Each row was made from one walk, in order. Every step used is in the known rows, and no mark comes twice. Write each row's walk.
Known rows
vudo, nuso, savid: [-1.07 -1.44  0.14 -3.39  1.40  1.65  3.15  2.16 -1.73 -1.34  0.51  0.80
 -1.59 -0.07  1.55  1.40 -2.32  0.63  2.06  0.04  0.18 -0.30 -1.34]
puges, pabud, vudo, nuso, savid, pifef: [-1.26 -3.72 -0.39 -5.10  2.12  2.86  3.21  4.80 -3.11 -2.60  0.07  4.85
 -4.40  3.03  0.52  1.93 -4.90  2.19  2.02 -3.08  1.47 -1.29 -1.70]
pabud, vudo, nuso: [-1.58 -1.50  1.90 -4.55 -1.40 -1.37  0.81  3.87 -1.88 -1.63  0.72  1.49
 -2.27  2.32  3.51  2.28 -3.23  1.01  3.15 -2.98 -0.21  0.35  2.00]
nuso, savid, pifef: [-1.40 -2.44 -0.53 -2.18  2.34  0.35  1.07  3.71 -1.64 -2.34  1.04  1.20
 -4.35 -1.67 -1.60  1.75 -4.89  1.10  2.30  0.96  1.44 -1.60 -1.99]
puges, nuso: [-0.02  0.00  0.95 -3.55  0.11 -1.49  1.77  1.06 -1.59 -0.90  3.42  0.13
 -4.59  1.60  2.23  2.68 -2.67 -2.33  0.72  0.31 -0.28 -3.54 -0.70]
meko, lerab, puges, pabud, vudo, nuso: [-0.24  3.99  1.21 -3.69 -3.09 -0.72 -1.11  4.44 -2.38 -1.19 -1.35  0.94
  0.38  5.13  1.38 -0.49 -1.79  3.02  5.91 -2.93  0.99  3.38  2.92]
puges, lerab: [-2.53  2.17 -1.11 -0.71  0.48 -1.19  0.29  0.48 -0.77 -0.32  2.50 -0.78
 -2.92 -0.25  0.15  0.31 -1.98  0.14  1.34 -1.28 -2.30 -3.04  2.36]
pabud, vudo, nuso, savid: [-1.62 -2.27 -0.37 -3.85 -0.61  0.97  2.96  2.79 -1.00 -1.74  0.37  2.21
 -0.85  0.60  3.27  3.02 -2.55  3.10  3.58 -2.84  0.61  0.81 -0.24]
meko, lerab, puges, pabud: [-0.48  5.77  0.46 -1.22 -2.11 -2.16 -1.21  3.39 -1.97 -1.33 -0.26 -0.99
 -0.65  2.22 -2.12 -1.18 -2.99  1.16  4.58  1.01  0.54  2.13  2.46]
savid, pabud, vudo: [-3.13 -4.31 -0.72 -0.18 -2.46 -4.96 -0.31  3.12 -0.30 -1.95  2.09  0.21
 -4.11  0.94  1.08  0.70 -4.36  1.03  2.74 -0.66 -1.25 -1.36  3.15]
pabud, vudo, nuso, savid, lerab: [-0.67 -3.19 -1.27 -3.52 -0.46 -0.58  2.01 -0.89  0.23  0.59 -0.85  1.67
  1.03  0.08  4.00  2.25 -0.07  2.95  5.89 -2.80  0.40 -0.39  0.96]
nuso, savid: [-1.88 -0.49 -1.06 -1.53  0.45 -0.47  2.97  1.83 -0.62 -2.03  1.23  0.52
 -1.89 -2.28 -0.15  2.39 -3.57  1.09  2.47  1.12  0.32 -0.37 -1.02]
meko, nuso: [-0.88 -0.23  1.39 -2.41 -1.89 -2.02 -0.08  2.06 -3.66 -2.02  2.01 -0.45
 -2.08  2.97  0.81  1.14 -2.38 -1.29  0.02  0.21 -0.13 -4.03  1.83]
lerab, puges, pabud, vudo, nuso: [-1.26  1.42  3.05 -3.07 -1.17 -0.14  0.85  4.83 -3.02 -1.69 -1.17  3.64
 -0.65  4.88  2.49  1.42 -3.79  2.32  4.45 -3.12  0.45  1.42  3.30]
puges, lerab, savid: [-1.88  5.01 -2.25 -0.14  0.28 -0.78 -0.12  1.14  1.62  1.74  0.81  0.76
 -2.38 -0.77 -0.38 -0.09 -1.92 -0.07  2.54  1.02 -1.53 -2.30  2.20]
lerab, meko: [-1.99  2.35  3.89 -1.94 -0.89 -4.12 -2.05  2.62 -1.14 -1.02  0.36  0.33
 -4.67 -0.56 -0.82  1.45 -4.30 -0.29  3.68  0.44  1.77 -0.23 -0.17]
lerab, savid, pabud: [-2.01 -0.64 -1.62  1.03 -1.00 -3.88 -0.74  3.17  1.11  0.37  0.77  0.08
 -4.34 -0.17 -1.41 -1.25 -4.10 -1.53  2.21  4.70 -1.05 -1.90  2.00]
lerab, puges, nuso: [ 0.72  2.36  2.67 -1.67 -0.45 -1.59 -0.32  1.74 -1.69 -0.54  1.27  0.09
 -1.83  2.21  2.17  2.24 -2.02 -0.21  3.62 -0.11  0.36 -1.53  0.97]
lerab, puges, pabud: [-1.54  3.15  2.53 -0.54 -0.09 -1.70  0.84  3.96 -2.54 -1.92 -0.20  1.86
 -1.67  1.81 -1.17  0.97 -4.97  0.35  2.98  0.78  0.10  0.16  2.75]
meko, lerab: [-0.94  3.02 -0.76 -2.72 -2.62 -3.30 -0.96  2.46 -0.70 -1.11  1.87 -3.24
 -2.18 -0.28 -0.91 -0.37 -2.19 -0.28  3.44  1.51  0.07  0.81  1.09]
pabud, vudo, nuso, savid, pifef: [-1.03 -4.25  0.21 -4.74  1.36  1.55  1.19  4.51 -1.82 -1.98 -0.07  2.78
 -3.52  1.19  1.99  2.38 -3.59  3.20  3.53 -2.91  1.86 -0.32 -1.44]
meko, lerab, vudo, nuso, savid: [ 0.90  3.63 -1.62 -0.81 -0.68  1.98  0.54  2.57 -0.58  0.51 -1.35 -1.32
  1.13  2.75  0.01  1.80 -1.89  3.09  5.10  0.25  1.71  1.96 -0.66]
puges, lerab, vudo: [-1.72  4.59 -0.88  2.40  0.71 -0.40 -0.31  1.69 -0.16  1.02  0.82 -0.21
 -1.15  2.13 -0.19  2.66 -3.42  2.01  2.71 -1.47 -1.02 -2.48  3.15]

Which walk is each row?
[-1.94 -5.24 -1.42 -0.92  1.22  0.27  2.01  1.85 -1.45 -1.57  0.85 -0.17
 -3.15  0.88  0.60 -1.35 -2.42 -0.15  1.50  1.11 -1.06 -1.88 -0.63] => vudo, nuso, savid, pabud
[-2.44 -0.90 -2.01  2.39 -0.85 -0.64 -2.44 -2.10 -1.14 -0.01  0.99 -0.83
 -3.13  2.10 -1.33 -2.74  0.19  2.03  0.80 -1.66 -0.12 -6.44 -0.14] => puges, lerab, meko, nuso, savid, pabud
[-2.70 -4.25 -2.65  1.07  0.25 -1.87  1.91  1.61 -0.07 -1.91  1.91 -0.83
 -3.41 -1.61 -1.05 -0.20 -3.58  0.36  1.72  2.18 -0.82 -1.93 -0.16] => nuso, savid, pabud
[-1.04 -1.53 -1.89 -0.77  0.59 -2.15  2.07 -1.69  0.68  0.35  0.20 -0.12
 -0.22 -2.89  0.69  1.78 -1.19  0.98  4.54  1.03  0.17 -1.80  0.26] => nuso, savid, lerab
[ 0.76  0.06  1.04 -0.90  0.99 -0.07  0.05 -0.46 -0.62  1.15 -3.08  0.54
  2.66 -0.01  2.06  0.26  0.47  2.59  7.17 -0.39  0.71  0.39  1.57] => vudo, nuso, savid, lerab, puges
[-2.32 -5.19  0.19 -2.25 -1.51 -2.74  0.07  3.32 -1.53 -1.63  1.23  0.27
 -3.80  3.20  2.72 -0.52 -3.24  0.49  2.54 -1.70 -1.36 -1.12  2.89] => savid, pabud, vudo, nuso
[-1.88 -4.90 -2.42  0.90 -1.07 -1.03  1.10  0.63 -2.38 -2.32  1.91 -0.81
 -2.13  1.73 -0.48 -0.84 -2.00  0.42 -0.35  1.22 -0.61 -4.98  0.37] => meko, nuso, savid, pabud
[ 0.02 -2.32 -1.69 -1.14 -0.90 -1.31  0.90 -2.45 -1.38 -0.02  0.30 -0.12
  0.88  0.64  1.32  1.22  0.57  0.80  2.49  0.18  0.57 -4.92  0.86] => meko, nuso, savid, lerab
[-0.02 -0.23  1.74 -2.56  0.93 -1.18 -0.78 -1.76 -0.28  1.64 -2.33  0.94
 -1.44 -0.54  1.01  0.28 -0.02  1.15  6.03 -0.60  2.19 -0.92 -1.56] => vudo, nuso, savid, lerab, meko
[-3.39 -5.20 -2.99  0.56 -1.77 -2.46  1.79  2.01  0.67 -2.31  1.71  0.81
 -2.61 -0.93  0.86  1.30 -3.79  3.04  3.36 -0.58 -0.56 -0.78  0.62] => nuso, savid, pabud, vudo
[ 1.61  1.56  1.63 -1.16 -0.33 -3.26 -1.09 -1.81 -0.26  1.67  0.06 -0.40
 -0.20  1.60  2.80  1.35  0.42 -0.13  5.63  0.06  0.27 -2.78  2.29] => savid, lerab, puges, nuso
[-2.07 -2.08 -0.91 -4.47  0.14  2.31  5.08  3.06 -2.05 -2.40  0.60  4.17
 -1.73  2.49  2.17  2.51 -3.83  2.18  2.02 -2.73  0.32 -0.22 -0.79] => puges, pabud, vudo, nuso, savid
[ 0.01  0.85  2.96 -1.61 -2.40 -5.01 -3.95 -1.79 -2.02  1.19 -0.93 -0.32
 -1.73  2.48  0.42  0.13 -0.17 -0.54  3.70 -0.46  2.01 -4.73  1.85] => savid, lerab, meko, nuso
[ 0.91  0.39 -3.11  0.93 -1.75 -1.19 -0.78 -0.20  0.57 -0.14  1.10 -3.13
 -0.94  1.52 -0.14 -2.09  0.72  2.16  4.74  1.47  0.46 -0.51 -0.90] => meko, lerab, puges, nuso, savid, pabud
[ 0.88  0.94  1.61 -0.31  0.64 -1.56 -0.61  0.69 -0.89  2.46 -2.10  0.18
  0.30  3.53  1.94  2.34 -2.08  0.24  5.36 -0.19  0.26 -1.63  3.28] => savid, lerab, vudo, nuso
[-1.68 -2.88  0.29  1.02 -1.74 -2.34 -1.98  0.31 -1.98 -1.36  0.31 -0.37
 -3.47  2.08 -1.33 -1.25 -1.94  1.15  1.38  0.76  1.59 -4.58 -0.95] => lerab, meko, nuso, savid, pabud
[-0.98  1.55  2.89 -1.39 -0.96 -5.71 -3.03 -1.00  0.13  1.33 -0.86 -0.24
 -3.03 -1.13 -0.23  0.76 -1.88 -0.18  5.76  0.55  1.59 -1.65  1.24] => savid, lerab, meko
[-2.70 -0.04  0.28 -3.06 -1.62 -2.22  2.70  3.72 -1.56 -2.49  1.96  3.05
 -3.57  2.00  0.85  3.12 -5.51  0.73  1.93 -1.77 -0.32 -0.66  2.16] => puges, pabud, vudo
[-0.16  1.01 -1.61  2.29  0.66 -1.37  1.29 -0.71  1.30  1.60 -1.35  0.70
  1.59 -0.23  0.18  4.15 -2.74  2.94  6.07  0.96  1.21 -1.23  1.31] => nuso, savid, lerab, vudo
[-0.17  0.49  2.18 -2.61 -1.01 -1.69 -0.11  1.26 -1.74  0.60 -2.34  3.20
  0.87  4.32  2.86  0.73 -1.36  2.37  6.46 -3.31  0.04  0.08  4.60] => savid, lerab, puges, pabud, vudo, nuso
[-1.51  1.13 -3.94 -0.02 -4.87 -5.19 -2.36  3.32  2.73  0.62  0.30 -1.42
 -2.48  0.85 -0.47 -1.63 -2.15  1.71  5.30  2.29 -0.05  1.27  2.81] => meko, lerab, savid, pabud, vudo
[-1.10 -2.90 -1.75 -3.91  0.34  0.52  4.09 -0.55 -0.84 -0.13 -0.58  3.66
 -0.36  1.91  2.88  1.94 -1.30  2.12  4.21 -2.73  0.21 -1.40  0.60] => puges, pabud, vudo, nuso, savid, lerab
[-0.66  0.41 -2.94 -2.05 -4.01 -3.07 -2.39  3.66  1.54  1.03 -0.36 -0.96
 -2.21  3.01  1.02 -2.71 -0.85  0.97  5.12  1.09 -0.15  1.22  2.42] => meko, lerab, savid, pabud, vudo, nuso
[-0.88 -3.11 -1.53  0.95 -1.48 -1.45  0.87  1.04  0.67 -1.07  0.93  1.19
 -1.03  1.91  2.82  1.92 -1.67  4.02  4.80 -1.73  0.31 -1.44  0.29] => lerab, puges, nuso, savid, pabud, vudo
[ 0.72  0.36  0.03  0.88 -1.24 -1.34 -0.94 -1.70 -1.61  0.51 -1.90 -0.15
  3.60  1.19  1.13  0.67  1.02  3.08  5.26 -0.31  1.31 -2.90  2.59] => meko, nuso, savid, lerab, puges
[-0.93  2.12 -3.60  0.44 -3.09 -4.58 -2.43  2.75  1.85  0.98  0.61 -2.75
 -3.28  0.18 -2.51 -3.33 -2.08 -0.90  3.91  4.92 -0.31  0.01  1.73] => meko, lerab, savid, pabud
[-1.95 -1.07  1.47 -4.97 -0.69 -0.13  2.85  4.05 -3.09 -2.18  0.91  3.47
 -3.30  4.16  2.30  2.00 -4.35  0.17  1.62 -2.97 -0.45 -0.55  1.77] => puges, pabud, vudo, nuso
[-0.56 -1.10  2.45 -2.19  0.41 -0.27 -2.56  2.65 -3.38 -1.61 -0.22  1.37
 -4.37  1.80 -1.92  0.93 -2.97  1.60  1.82 -0.71  4.18 -4.12 -2.94] => lerab, meko, nuso, savid, pifef
[-1.82 -2.36 -0.94 -1.41 -1.83 -2.41 -0.51  4.13  0.63  0.62 -0.39  1.98
 -3.16  2.79  1.92 -0.76 -3.03  0.31  3.62  0.90 -0.64 -0.67  2.62] => lerab, savid, pabud, vudo, nuso
[-0.43 -3.14 -0.32 -2.32  0.89  0.92  0.31  2.76 -3.78 -2.33  1.15  0.71
 -3.33  1.72 -0.84  1.19 -2.83  0.88  0.27 -0.14  1.79 -4.75 -1.39] => meko, nuso, savid, pifef
[-1.53  3.65  1.67 -0.74 -1.52 -1.74 -3.45 -0.71 -2.60  0.33  0.89 -0.36
 -2.92  3.16 -0.16 -0.79 -0.37  0.57  0.97 -2.89  0.20 -5.39  1.52] => puges, lerab, meko, nuso
[ 0.87 -1.72 -2.19 -2.30  1.22 -0.82  3.03 -3.69  0.57  1.10  1.96  0.36
 -1.31 -0.74  2.76  2.70  0.58 -0.23  3.29  0.36  0.33 -4.32 -1.70] => puges, nuso, savid, lerab
[-0.07  5.74 -1.82 -2.11 -2.80 -3.09 -1.59  3.09  1.63  0.91  0.16 -1.51
 -1.69 -0.77 -1.47 -0.65 -2.13 -0.45  4.44  3.89  0.72  1.52  0.88] => meko, lerab, savid
[ 0.67  1.57  0.46 -0.95  0.47  0.82  1.91  0.80 -0.70 -0.63  0.68  0.71
 -0.42  0.57  2.03  3.03 -1.55  1.99  3.88 -0.06  1.38 -1.13 -1.51] => lerab, puges, nuso, savid
